Each row was made from one small tree. The marks that hang from a mark follow it in brackets, in alphabetical order. Every link used is in the known rows. Write each row's tree.
Known rows
gudap(mubazib(keto vudid)): [-17.1  18.5  21.7  35.9  15.0  17.9  32.8   2.8 -10.9  24.8  -5.0  -1.9
   6.6 -11.4  13.8 -12.9  10.1  -7.2  -0.9  -2.1  19.7  18.9   3.4]
vudid(mubazib): [-17.2   0.1  25.5  27.2  -8.1  17.0  17.9   1.0 -19.4  -4.0 -11.4  -6.9
   8.4  15.4   0.1 -15.0  11.4 -27.2  -0.7 -40.6   6.2  -5.0  -6.4]
keto(mubazib(gudap(gela) vudid(lalu))): [-18.0   0.1  18.2  28.2 -16.4  20.4  17.7  10.2  -7.0  46.0 -14.9  -2.1
   6.5  15.3  42.8 -11.4  23.8 -19.9   8.1 -32.8 -37.1  33.0  -3.2]
gela(vudid(lalu(magof) mubazib(keto))): [-33.5  44.2  24.3  23.3  -7.7   4.7  16.0   5.9 -15.2  24.8 -14.8   5.7
  16.6  -6.6   0.3 -16.1  12.0 -24.9   6.9 -33.0 -15.7   9.3  -7.8]
magof(kegim(vudid) lalu): [-26.2   2.9   3.9  31.6  28.6  14.1  48.1  13.1 -13.8  18.6 -11.9  -2.2
  23.2 -27.1   5.7 -18.9   8.8 -38.7 -11.2 -31.1 -31.6  23.0  -0.6]
lalu(magof(kegim(vudid))): [-31.9  -6.4   9.1  33.4  27.5   6.8  22.7   7.7 -14.5  38.1 -16.5  -3.0
  18.2 -24.7  -2.3  -9.7  17.7 -38.2  -6.6 -23.1 -35.7  22.7   6.4]
mubazib(gudap(gela) keto vudid(lalu)): [-19.7  26.9  32.1  31.9 -14.3  20.7  14.2  13.3  -6.4  43.4  -6.3   6.5
   5.2  -5.4  45.6 -15.6  23.5 -14.1   8.9  -3.4 -27.3  31.8 -11.9]
lalu(magof): [-25.4  -5.1  11.3  27.6   9.2   9.9  14.7  -4.2 -18.5  33.5 -20.8  -5.8
  11.3 -12.7  -3.3  -8.6  20.5 -28.2  -6.2 -20.3  -9.6  -5.7   0.8]
kegim(magof vudid): [-28.8   2.0   3.3  36.2   9.4  14.7   9.3   6.9 -23.6  23.7  -0.8  -9.1
  12.4  -7.3  -7.0 -18.8   8.3 -42.0  -4.7 -13.6  -8.1  16.1   4.4]
gela(vudid(mubazib)): [-23.8   5.6  23.4  22.8 -13.6  14.5  19.8  11.4 -19.3   1.1 -11.4  -5.3
  11.0   5.5  -7.5 -15.9  -1.9 -28.7  -4.7 -54.5  -1.7  -0.2  -4.5]
gudap(gela mubazib(keto vudid)): [-19.5   4.0  23.9  36.6  -7.2  19.6  37.5  10.4  -9.8  27.0  -5.0  -3.4
   5.1 -11.1  18.1 -12.1   7.6  -7.4   0.2  -2.6   3.6  19.8   3.5]
gudap(mubazib(vudid(lalu))): [-23.1   6.8  20.1  30.3  22.3  20.3  34.3   2.0 -13.1  23.0  -6.8  -5.0
   6.3  10.8   4.2 -12.3  24.7 -15.7   3.1 -18.2  23.2  12.9   2.5]
vudid(lalu(magof) mubazib(gudap keto)): [-21.8  41.9  38.3  26.5   0.2   9.7  11.3  -7.0 -11.6  28.3 -13.7  11.4
  13.1   5.3  26.7 -14.3  28.3 -29.8  11.1 -18.7  -8.9  17.4 -17.7]
lalu(magof(kegim)): [-26.6  -6.1  13.4  28.4  25.3   7.2  21.1   0.0 -15.3  34.0 -17.1  -7.5
  16.5 -12.7  -8.4  -6.6  23.1 -28.7  -3.8 -26.6 -32.4   2.5   1.4]
mubazib(keto vudid(lalu)): [-20.0  37.7  18.7  31.9   8.5  18.3  13.3   8.4 -10.6  34.7  -8.2   0.4
   8.4   1.5  22.7 -18.8  24.7  -8.4   6.7  -0.6 -11.7  19.6  -3.2]
mubazib(gudap keto): [-13.0  33.2  26.5  29.3   3.5  17.1  12.0   0.5 -12.7  28.5  -9.1  11.3
   7.3  -2.7  25.1 -16.4  11.2 -24.9  -7.5  -8.0  -4.9  12.3 -12.2]
lalu(magof(kegim(vudid(mubazib)))): [-30.3  -4.9  21.1  31.8  17.0   6.5  25.0   8.6 -16.4  14.8 -13.1  -4.7
  20.2 -17.0   2.3 -11.7  15.7 -40.7   0.7 -40.2 -25.7  23.9   1.0]
vudid(mubazib(keto)): [-13.7  30.0  28.9  29.5 -10.0  14.9  15.2   2.1 -17.6   4.4  -8.7   2.6
   9.9   9.7  10.9 -19.1   7.5 -21.4   3.1 -24.9   5.4   4.5  -8.7]
gela(vudid(lalu mubazib(keto))): [-24.2  50.8  26.5  22.5 -13.5  12.5  18.1  13.7 -15.2  10.9  -7.0   5.9
  13.9  11.9   0.2 -22.4   5.3 -22.5   7.8 -39.0  -9.4   7.8  -9.2]
keto(mubazib(vudid)): [-15.5  -5.4   5.1  31.2   3.5  16.9  19.3   3.5 -11.8  32.0 -17.6  -9.2
   8.2   2.2  18.3 -10.9  13.9 -11.9  -3.7 -31.7 -17.7  17.8   6.8]
gudap(gela(vudid) mubazib): [-27.1 -13.4  17.2  24.4 -17.0  16.2  39.2  12.6 -16.6  20.3  -8.2  -4.9
   9.3  -4.7 -18.8  -8.9  -7.2 -26.9  -8.9 -40.1   4.1   0.8   5.6]

Write each row's tree
[-24.6  51.0  37.7  22.4 -11.3  13.7  15.2  10.4 -12.3  14.6  -5.2  14.8
  12.0  12.4  22.0 -20.7   7.4 -28.5   1.9 -39.1  -7.9  19.2 -17.6]  gela(vudid(lalu mubazib(gudap keto)))
[-25.1  19.6  23.8  32.3  -4.9  18.7  35.6  10.0  -8.8  33.4  -3.5  -3.5
   6.7  -0.3  18.3 -13.6  17.4  -9.9  11.4  -2.1   1.6  20.9  -0.2]  gudap(gela mubazib(keto vudid(lalu)))
[-32.2   3.7  18.0  20.0 -14.4  16.3  39.7  13.7 -15.7  26.2  -6.9  -4.0
  10.4   6.8 -19.3 -11.6   4.8 -27.5   1.1 -39.0  -1.9   2.8   2.8]  gudap(gela(vudid(lalu)) mubazib)
[-23.5  12.3  16.3  19.3 -26.8  15.7  20.1  12.2 -11.2  46.1 -16.4   4.3
  11.5   9.7  19.0 -12.0   6.5 -31.8   1.7 -51.9 -42.0  21.4  -4.5]  keto(mubazib(gudap(gela(vudid(lalu)))))
[-22.0  19.6  28.3  25.5 -40.5  14.1  20.8  19.1 -14.4   8.7  -8.8   1.5
  11.3  -2.6   5.6 -17.8  -9.2 -21.0   2.4 -40.7 -20.4  10.3  -5.4]  gudap(gela(vudid(mubazib(keto))))
[-16.3  -8.1  38.4  26.3 -32.1  20.2  17.1   5.1 -15.3   6.7  -9.1  -0.2
   5.5  15.0  26.1 -11.0   9.7 -33.5   1.3 -44.1  -8.8   8.9 -12.8]  vudid(mubazib(gudap(gela)))
[-20.2 -24.6  20.9  32.7  -5.4  20.9  36.8   7.8 -12.6  21.9  -5.5 -10.7
   3.6  -3.9   7.5  -7.3  11.1 -14.2  -0.7 -19.7   8.5  10.6   6.2]  gudap(gela mubazib(vudid))
[-21.2   3.8  33.2  32.1  11.5  14.7  24.9  11.9 -12.4   6.7  -4.1   3.5
  15.4  -1.1  22.4 -14.5  10.4 -43.6  -4.3 -45.3 -18.7  33.6 -10.0]  magof(kegim(vudid(mubazib(gudap))))
[-38.5  15.3   9.4  20.8   6.3   7.4  16.3   4.7 -18.4  41.5 -19.7  -2.6
  15.2  -9.7 -13.7 -12.1  18.3 -30.1  -2.0 -33.4 -20.1  -0.7  -1.4]  gela(vudid(lalu(magof)))
[-26.4   0.5  37.3  23.4 -20.7  13.0  13.7  -1.9 -13.3  27.5 -15.8   0.3
  11.1   9.3  23.0  -9.1  29.0 -36.7  14.1 -40.4 -18.8  10.0 -15.3]  vudid(lalu(magof) mubazib(gudap(gela)))
[-21.5   4.1  28.1  31.7  20.9  15.3  47.7  10.0 -10.6   2.5  -9.3   6.4
  23.2 -22.4  30.1 -18.3   8.9 -45.9  -6.7 -47.8 -19.5  32.7 -10.6]  magof(kegim(vudid(mubazib(gudap))) lalu)
[-11.3  33.1  38.4  29.4  -8.8  17.3  13.6  -0.6 -13.2   9.0  -7.0  10.3
   8.5   9.9  29.4 -16.9   9.7 -26.9  -0.3 -27.1   4.6  11.1 -14.8]  vudid(mubazib(gudap keto))
[-32.3  16.5   3.7  32.9  11.3  14.2   8.8   7.7 -22.1  29.1   0.6  -6.9
  14.7   7.5  -3.9 -20.8  19.1 -41.0   2.3 -13.8 -10.6  19.7   1.3]  kegim(magof vudid(lalu))
[-23.3  16.6  19.1  26.4 -18.6  15.0  38.9  13.9 -13.2  26.3  -5.2   3.4
  10.8 -13.7  -9.3 -12.1 -11.0 -20.7  -6.0 -24.7  -0.3   9.2   3.5]  gudap(gela(vudid) mubazib(keto))
[-11.9  -9.1  15.6  25.9 -25.1  17.8  17.7   3.5 -10.5  35.7 -17.4  -0.9
   9.2   9.7  24.9  -8.6   8.8 -30.2  -4.6 -38.8 -30.2  16.2  -4.0]  keto(mubazib(gudap(gela)))
[-17.6  15.4  15.9  28.7   6.6  19.2  16.3   2.3  -7.4  39.8 -14.8   1.2
   7.9  16.1  38.4 -11.7  27.0 -19.4   1.7 -30.0 -22.0  29.8  -4.4]  keto(mubazib(gudap vudid(lalu)))
[-31.3  13.3  32.2  28.5   4.3  10.6  15.2  -1.3 -14.3  27.6 -15.4   4.9
  14.5  -4.4  23.9 -15.6  27.5 -46.2   5.0 -32.7  -8.7  28.2 -12.8]  kegim(vudid(lalu(magof) mubazib(gudap)))
[-16.2  35.1  42.3  26.1 -29.2  18.3  14.5   7.1 -11.7  16.4  -5.8   9.3
   8.9  20.9  33.0 -17.9  16.9 -27.6  14.6 -26.6 -16.1  16.7 -19.1]  vudid(lalu mubazib(gudap(gela) keto))
[-26.6  15.5  36.2  24.9  20.7   8.6  19.5  -3.0 -11.8  20.6 -12.2   1.7
  16.7   8.0  16.2  -9.0  34.1 -38.0   7.7 -45.4 -23.2  14.5 -14.7]  vudid(lalu(magof(kegim)) mubazib(gudap))
[-26.7  25.3  32.8  19.6  -8.6  16.4  16.7  10.5 -15.0  10.6  -9.1   6.0
  11.2  16.4  11.3 -15.9  10.9 -35.0   0.6 -54.4  -3.7  12.1 -15.4]  gela(vudid(lalu mubazib(gudap)))
[-27.9  20.6  25.7  32.3   3.0  16.7   8.5   5.6 -20.1  12.8   4.0   0.1
  13.6  12.8  15.7 -22.4  19.2 -49.4   6.9 -32.4  -3.5  30.0 -10.7]  kegim(magof vudid(lalu mubazib(gudap)))
[-27.6   4.6   2.6  28.7  11.0  10.5  17.5  -2.4 -11.2  51.5 -23.6  -8.3
  12.6  -1.5  16.6  -9.9  32.6 -15.8   4.9 -25.2 -31.0  19.2   4.7]  keto(mubazib(vudid(lalu(magof))))
[-31.9   6.0  15.4  30.8  33.5   8.5  18.4   7.8 -10.9  40.6 -15.0  -8.1
  15.8  -9.2   8.4  -8.1  37.4 -17.7   4.0 -21.3 -35.9  19.4   0.3]  mubazib(vudid(lalu(magof(kegim))))
[-29.5  11.0  25.1  24.7  16.9   6.8  22.7   0.0 -15.1  16.5 -14.2  -4.8
  18.6  11.1  -3.5  -9.2  31.2 -31.0   8.3 -44.0 -21.9   3.9  -5.0]  vudid(lalu(magof(kegim)) mubazib)
[-22.2   3.2  16.7  31.2  18.4  13.5  50.0  11.7 -14.0  -2.0 -10.0  -2.0
  24.5 -16.5   9.7 -21.0   8.2 -39.8  -1.1 -47.5 -22.0  24.2  -3.7]  magof(kegim(vudid(mubazib)) lalu)
[-22.7  45.0  25.2  30.8  -5.1  14.3  16.5   8.2 -16.0  12.1  -7.1   6.2
  14.1   6.7  13.7 -24.5  13.2 -30.0   9.4 -18.9  -5.0  25.9  -7.7]  kegim(vudid(lalu mubazib(keto)))
[-19.2  12.5   4.2  28.5   5.7  16.4  17.9   4.1 -10.4  35.8 -16.6  -7.3
   9.5  12.3  21.8 -13.1  26.1 -13.6   6.0 -30.5 -22.4  20.1   3.9]  keto(mubazib(vudid(lalu)))
[-12.9  -0.3  16.3  31.7   4.0  19.2  16.8   2.3  -8.3  36.9 -15.4  -2.6
   6.2   3.7  38.2 -10.0  15.6 -18.8  -8.8 -33.4 -19.9  28.0  -2.3]  keto(mubazib(gudap vudid))
[-31.4   6.9  15.2  20.8 -23.8  16.1  18.8  17.5 -17.2  30.5 -11.4  -3.3
  10.1   0.2  -7.7 -14.5   7.3 -27.8   2.3 -38.0 -29.4   2.4  -3.0]  gudap(gela(vudid(lalu)))
[-13.4  24.5  28.0  35.1   7.2  20.1  12.4   6.9  -8.9  34.0  -7.7   7.7
   5.9 -11.8  41.4 -15.5  16.2 -13.7  -8.5  -2.1 -11.1  27.7  -8.9]  mubazib(gudap keto vudid)
[-24.2   9.8  12.5  28.6  14.1  11.6  14.8  -5.0  -8.6  57.2 -22.1  -0.2
  12.3  -1.6  36.8  -7.9  34.9 -21.8  -0.2 -25.8 -30.5  29.6  -3.2]  keto(mubazib(gudap vudid(lalu(magof))))
